Each row was made from one small tree. The marks that hang from a mark follow it in brackets, in the order of their numbers. Every link used is in the known rows. Write each row's tree.
In the rows, 128 means zero.
Known rows
K_934{K_571 K_981}: [173 131 176 111 174 133 191 103 118 118  39 124  77 148  72 129 197 145
 165 123  98 122]
K_186{K_523{K_934}}: [109 138 111 179 115 142 150 130  93 144 135 116 121 136 125 128 159 117
  94 197 109  70]
K_186{K_523 K_527}: [110 122  89 141  63  64 149 145 134 157 155 106 132 111 142 129 136 125
 122 149 132 129]
K_981{K_934}: [154 124 148 141 168 153 139 115 103 148 105 124  67 173 122  81 208 137
 125 172  83 141]
K_186{K_523{K_527}}: [107 108 103 155  81  75 155 145 118 154 164 103 140 131 129 124 129 119
 114 164 155 153]
K_45{K_527{K_523 K_571{K_934{K_981}}}}: [142 140 150 121 219 163 135 136 124 118  88 147  91 116 109 107 155 131
 132  82 127 174]
K_571{K_527{K_45 K_523{K_186}} K_934{K_981}}: [123 121 146  94  81  86 120 122 102 132 107 130 126 124 137 104 110 191
 152  44 114 164]
K_571{K_527{K_45 K_523}}: [137 110  97  99  61 101 100 139 126 124 151 130 169 152 134 116  97 182
 154 114  92 167]
K_571{K_934}: [142  97 175 148 185 135 172 125 113 158  85 135  80 166  85 104 200 148
 103 145  78 118]
K_527{K_45 K_523{K_934} K_571}: [118 139 103 144 151 210  95 160 132 105 159 146 144 134 140 143 106 111
 115 148 120 103]
K_527{K_45 K_523 K_571{K_934{K_981}}}: [112 123 153 102 185 182 125 152 142  96 106 143  76 116  98 111 138 142
 120  92 115 159]
K_571{K_527{K_45} K_934}: [141  89 149 109 131 101 114 110 141 136 120 141 136 161 103 106 141 166
 112 139  79 145]
K_186{K_523}: [119 115 121 146  99  93 175 146  90 141 134 113  95 138 111 102 158 140
 115 160 117 129]
K_186{K_527{K_45 K_523{K_934}}}: [103 138  59 142  81 160  81 152 153 157 170 129 176 128 169 171 106 136
 120 165 123 107]
K_186{K_523{K_527{K_45 K_571} K_934{K_981}}}: [ 93 139  94 144 126 172  98 139 150  98 177 113 154  77 146 162  98  62
  98 174 186 120]
K_523{K_186{K_527{K_571}} K_934}: [143 151 115 169 124 147 128 126 125 149 157 127 177  90 179 164 121  57
 124 107 148  60]
K_186{K_523{K_527{K_45} K_934{K_571 K_981}}}: [102 144 109 133 117 120 125 114 152 122 133 114 132 120 118 164 109 118
 121 186 169 107]
K_934{K_571{K_527}}: [188 124 157 115 125  76 154  79 141 122  80 129 143 163  84 119 145 151
 169 116  67 110]
K_523{K_186 K_527{K_571{K_934}}}: [134 110 172 155 168 105 153 131 121 156 142 133 133 122 130 111 125  85
 112  76 160 133]
K_981{K_934{K_571{K_527{K_45 K_523}}}}: [149 146 122  91 107  92  83  96 153 113 118 139 110 178 125  87 106 189
 169 122  68 162]
K_186{K_523{K_934} K_527{K_45}}: [ 86 132  60 149  65 116 103 146 146 150 186 116 161 110 167 157 105 112
  92 204 148  95]
K_981{K_934{K_571{K_527}}}: [184 142 162 116 151  94 120  62 146 124  83 131 103 174 100  87 167 154
 164 138  50 125]

Which tree is each row?
[130 136 125 139 141 180 107 135 117 120 160 121 173  91 170 167 104  63
 127 117 200 119]
K_523{K_186 K_527{K_45 K_571} K_934{K_981}}
[110 128 159 104 153 141 142 158 100 113 113 139  82 108 132 104 117 141
 133  42 150 158]
K_527{K_45 K_523{K_186} K_571{K_934{K_981}}}
[ 81  99 124 136 143  96 120 157 161 125 187 133 119 117 120 111  86  99
  78 151 170 161]
K_186{K_523{K_527{K_45 K_571{K_934}}}}
[119 115 113 115  70  98 150 180  66 145 150 130 121 156 162 105 105 177
 150  89 153 167]
K_527{K_45 K_523{K_186}}
[127 149 108 119  56 142  93 117  91 123 128 118 180 112 169 145  99 157
 156  85 126 117]
K_571{K_527{K_45 K_523{K_186 K_934{K_981}}}}
[164 140 141 103 137 152 106  72 151  99  76 131 154 135 103 160 137 141
 153 154  87  89]
K_523{K_934{K_571{K_527{K_45}} K_981}}
[116 157 120 130 127 196 113 155  89 104 135 133 133  96 168 144 105 108
 141  82 160 108]
K_527{K_45 K_523{K_186 K_934{K_981}} K_571}
[155 147 149 152 173 167 142  83 149 135  76 116 139 132  99 177 169  99
 143 164 121  86]
K_523{K_527 K_934{K_571 K_981}}
[ 97 107  91 127 100  99 119 168 150 113 204 122 150 109 141 122  72  90
 107 153 190 172]
K_186{K_523{K_527{K_45 K_571}}}
[ 96 134 100 152 104  98 124 123 151 134 167 124 150 147 124 154  88 115
 106 203 162  99]
K_186{K_523{K_527{K_45} K_934{K_571}}}
[173 119 154  73 121 100 131  88 148  96  74 127 131 140  91 131 139 164
 173 115  95 146]
K_934{K_571{K_527{K_45}} K_981}
[148 121 193 126 229 181 161 116 133 109  67 137  67 113  77 115 200 103
 115 105  98 121]
K_527{K_571{K_934{K_981}}}
[137 153 125 121 115 120 131 109 137 143 103 122 143 109 156 176 121 119
 154 119 160  82]
K_523{K_186{K_527{K_45}} K_934{K_571 K_981}}
[144 175 118 151 161 182 128 137  71 123 121 132 150  98 171 136 122  98
 146  75 169 119]
K_45{K_527{K_523{K_186 K_934{K_981}} K_571}}
[121 103 130 117 169 131 110 145 187 133 150 149 125 114 124 131 122 102
 100 132 127 136]
K_186{K_527{K_45 K_571{K_934}}}
[ 86 111 133 119 153 120 121 144 161 108 154 120  99  89 113 122 108  98
  90 134 176 168]
K_186{K_523{K_527{K_45 K_571{K_934{K_981}}}}}
[120 110 137 110  71  63 117 133 102 149 139 141 142 152 144  93  88 194
 137  61 109 156]
K_571{K_527{K_45 K_523{K_186}} K_934}
